Each row was made from one small tree. The marks that hang from a mark follow it in brackets, in alphabetical order. Every link used is in the known rows. Write each row's tree.
In the rows, zero is written as 128.
Known rows:
V[U[C D]]: [102 152 126 161  83 127  96 120 109 118 129 150  96 175 137 155 112 145
  99 152  89 172 176 145]
U[C D L T]: [129 156 138 196  70 146  67 115 123 114 147 124  77 137  82 148  98 169
 115 127 106 179 177 114]
C[M S[D T] U]: [128 134 119 135 112 164 152  40  99 111 101 125  88  94 132 109 160  36
 112 135  58 128 155 129]
C[S[D]]: [141 120 126 130 110 159 139  80 112 117  90 129 107 140  95 120 147  89
 104 128  98 158 146 113]
V[S[D] U[C L]]: [ 94 111  84 173  91 151  97 111 150 116 137 130 115 170 146 119 118 189
 106 114 118 180 170 128]
S[D T V[U]]: [ 87 127 118 130 115 160 145  87 129 100 139 167 107 104 151 106 194 125
  57 144  85 160 169 151]
S[D]: [135 112 138 136 108 157 137 108 127 120 124 126 104 121 119 112 152 116
  93 126 113 149 141 111]
C[U]: [138 139 135 113 117 151 152 123 109 114 124 117 117 126 126 112 114 101
 101 154 106 108 140 102]
L[U[C D T]]: [111 148 156 193  57 150  88  95 108  88 132 129  96 160 106 184  86 136
 103 168  94 164 171 116]
S[D T]: [119 127 141 146  96 151 137  86 124 115 135 129 106  88 127  96 166 116
  71 126 101 142 162 115]
L[U[D[S[V]] T]]: [ 86 144 158 165  86 188 128 106  95  64 130 167 113 133  90 176 129 126
 107 154  86 185 170 110]
L[U[T]]: [134 123 147 160  94 162 129 110 111  70 109 136 141 144 110 157  93 146
 107 172 117 145 154  95]
L[U]: [140 125 154 133  96 161 147 115 112  96 110 125 146 150 124 134 106 133
 104 160 119 133 152 110]
L[U[C[G] T]]: [145 124 154 149  76 144 134  90 118  97 104 118 119 172  89 179  91 144
  99 189  84 169 148 122]
V[U[C[M] L T]]: [128 129 105 186 107 136  89 110 124  90 114 144 102 168 119 151 102 175
 147 141  81 190 178 136]
V[S[T]]: [108 120 115 147 104 141 140 106 123 101 117 134 136 125 140 117 125 177
  99 135 110 130 152  95]
S[D T V]: [102 123 139 125 110 166 150  82 135 112 145 139  90  86 123  97 195 115
  62 129  88 147 152 130]
U[C D[S]]: [ 98 153 147 155  75 145 108 115  92 115 126 138  86 158  93 142 116 125
 107 123  76 180 164 115]
D[S[T V]]: [ 92 138 143 110 116 165 160 104 103  90 128 157 114 109 100 105 172 126
  80 133  73 159 160 114]
D[S[T V[U]]]: [ 70 139 125 114 122 157 156 110  98  77 123 185 129 125 129 109 167 136
  80 152  74 175 176 133]
L[U[C]]: [123 131 151 138  81 150 131 108 116 100 115 112 122 174 121 141  95 136
  94 167  95 140 155 120]
G[X]: [145 143 136 122 114 130 144 145  99 105 111 143 127 150 105 145 115 127
  91 150 110 143 151 105]
D[S]: [122 129 144 118 114 155 149 129  93  97 109 141 132 140  96 119 125 129
 115 129  98 162 150  93]
U[C[G] D L T]: [157 149 149 177  69 139  89 102 128 132 132 122  81 135  63 167 105 165
 113 134  91 192 168 129]
D[S[V[U]]]: [ 91 127 123 104 132 161 155 136 101  83 115 179 129 158 120 128 155 143
 102 148  83 184 160 131]
C[M S[T V] U]: [121 143 117 106 134 168 169  58 100  97  96 137  84 112 121 119 164  53
 114 154  42 123 150 135]
L[U[C D[S]]]: [ 90 153 163 165  57 163 112 104  87  96 127 136 109 163 110 155  97 122
 105 145  81 173 175 119]
U[C[G] T]: [152 119 141 140  96 126 129 101 120 115 107 118  94 166  77 166 111 149
 103 170  77 172 137 117]

Which tree is each row?
[ 91  96  84 177 110 148 114 115 129  82 120 160 130 153 147 157 125 180
 108 145 122 174 154 101] -> V[S[D] U[T]]
[118 155 106 149  90 131 100  77 114 106 101 137 120 150 111 102 114 148
  98 143  85 171 196 145] -> V[U[C[S[T]] L]]
[136 162 139 175  88 167  95 120 114 106 158 128  96  98  97 132  99 128
 118 134 119 144 170 101] -> C[U[D L T]]
[142 121 107 156 119 167 135  61  99  92  92 130  81 126 109 149 138  49
 139 148  66 150 143 108] -> C[M S[D] U[T]]
[131 139 138 132  84 150 130  77 103  95  79 114 123 191  98 148  91 107
 108 172  80 151 158 122] -> L[U[C[S]]]
[134 146 119 192  88 137  93  68  93 103  85 138  61 172  91 193 108 105
 151 144  52 191 166 125] -> U[C[M S] D T]
[128 120 121 113 125 173 153  79 123 116 103 139  90 137  92 123 176  89
  93 129  82 166 139 126] -> C[S[D V]]
[108 158 141 193  67 155  70 116 102  96 146 134  86 137  65 148  99 163
 123 117  92 200 183 103] -> U[C D[S] L T]
[ 95 106 112 158  97 157 136  89 132 112 131 131 118 105 148 111 153 154
  87 118 114 139 153 100] -> V[S[D T]]
[190 131 131 110 129 128 168  96  87 117  46 148 114 166  80 184 128  76
 141 148  58 171 142 136] -> C[G[X] M S]
[183 142 135  95 121 122 163 109  88 122  64 145 127 164  64 167 120  95
 105 160  84 162 144 124] -> C[G[X] S]
[ 78 139 106 177  89 134 114 112 112 103 126 171 131 131 169 146 121 172
 104 137 110 153 184 127] -> V[S[T] U[D]]
[112 149 120 176 106 163  93 126 129  94 148 175 101 125 108 155 136 177
 111 140 111 194 185 139] -> S[V[U[D L T]]]
[ 78 155 125 186  77 138  84 117  83  81 126 171  97 171 106 174 102 150
 114 156  75 208 186 119] -> V[U[C D[S] T]]
[156 137 130 135 123 165 136 115 118 118 124 110 108 113 123 108 116 110
 144 118  99 127 152 116] -> C[M U[L]]
[ 68 164 148 147  81 158 121  87 101 109 147 154  68 126 100 129 163 120
  76 130  51 180 176 134] -> U[C D[S[T V]]]
[137 151 159 148  69 150 111 110 107 144 126 131  92 138  61 139 122 146
 116 105  77 200 170 134] -> U[C[G] D[S] L]
[148 140 115 162  92 143  89  86 120  96  99 111 100 161  59 138  94 151
 124 142  94 179 165 105] -> U[C[S] L T]
[140 160 145 144  71 125 125  53 100 141  91 131  79 136  85 157 131 100
  93 150  51 170 172 149] -> U[C[G S[T]] D]
[174 149 125 110 118 132 158  99  80  98  80 142 115 147  62 180  97  71
 104 190  73 147 143 107] -> C[G[X] S U[T]]
[ 85 157 129 146 104 149 129 106 113 106 144 181 101 111 151 133 167 136
  74 148  84 160 183 156] -> S[T V[U[D]]]
[113 158 124 174  81 135  76 123 123 124 142 142  98 155 124 135 105 166
 108 129 106 180 191 147] -> V[U[C D L]]
[123 143 160 186  76 160 107 110 104  80 126 143 122 132 113 174  93 137
 113 163 115 157 169 106] -> L[U[D T]]
[159 115 133 129 110 150 162  34 110 130  71 140  94 105 104 136 180  69
 121 123  50 166 150 145] -> C[G M S[D T]]
[145 149 143 189  88 156  84 126 122 105 140 137 102 108  83 142 107 167
 125 121 125 170 176 103] -> U[D L T]
[168 128 138 152  90 136 112 105 135 123 119 112 100 146  60 149 105 174
 113 143  93 184 152 118] -> U[C[G] L T]
[111 126 111 135 131 150 134 127 120  78 121 173 120 156 121 153 140 157
  97 175  96 174 156 126] -> S[V[U[T]]]
[166 144 124 135  99 112 129  89  93 106  72 135 101 189  48 198  99 110
 101 181  60 186 149 119] -> U[C[G[X] S] T]
[152 132 130 130  97 129 123 119 131 134 114 130 121 168 104 131 112 171
 103 146  95 182 167 156] -> V[U[C[G] L]]
[ 79 159 151 137  97 168 138  99  95 101 139 167  94  96 102 120 173 119
  84 121  71 170 175 125] -> U[D[S[T V]]]
[ 85 159 172 167  65 169 131  89  82  87 125 156 134 103 120 133 123 117
  96 137  90 151 190 116] -> L[U[D[S[T]]]]
[ 93 145 142 159 105 173 120 118  97  84 134 170  89 125  82 162 149 133
 108 135  82 196 159 105] -> U[D[S[V]] T]
[150 128 130 154 102 146 112 107 130 123 113 105  93 157 107 123 117 148
 143 108  83 165 159 128] -> U[C[M] L]
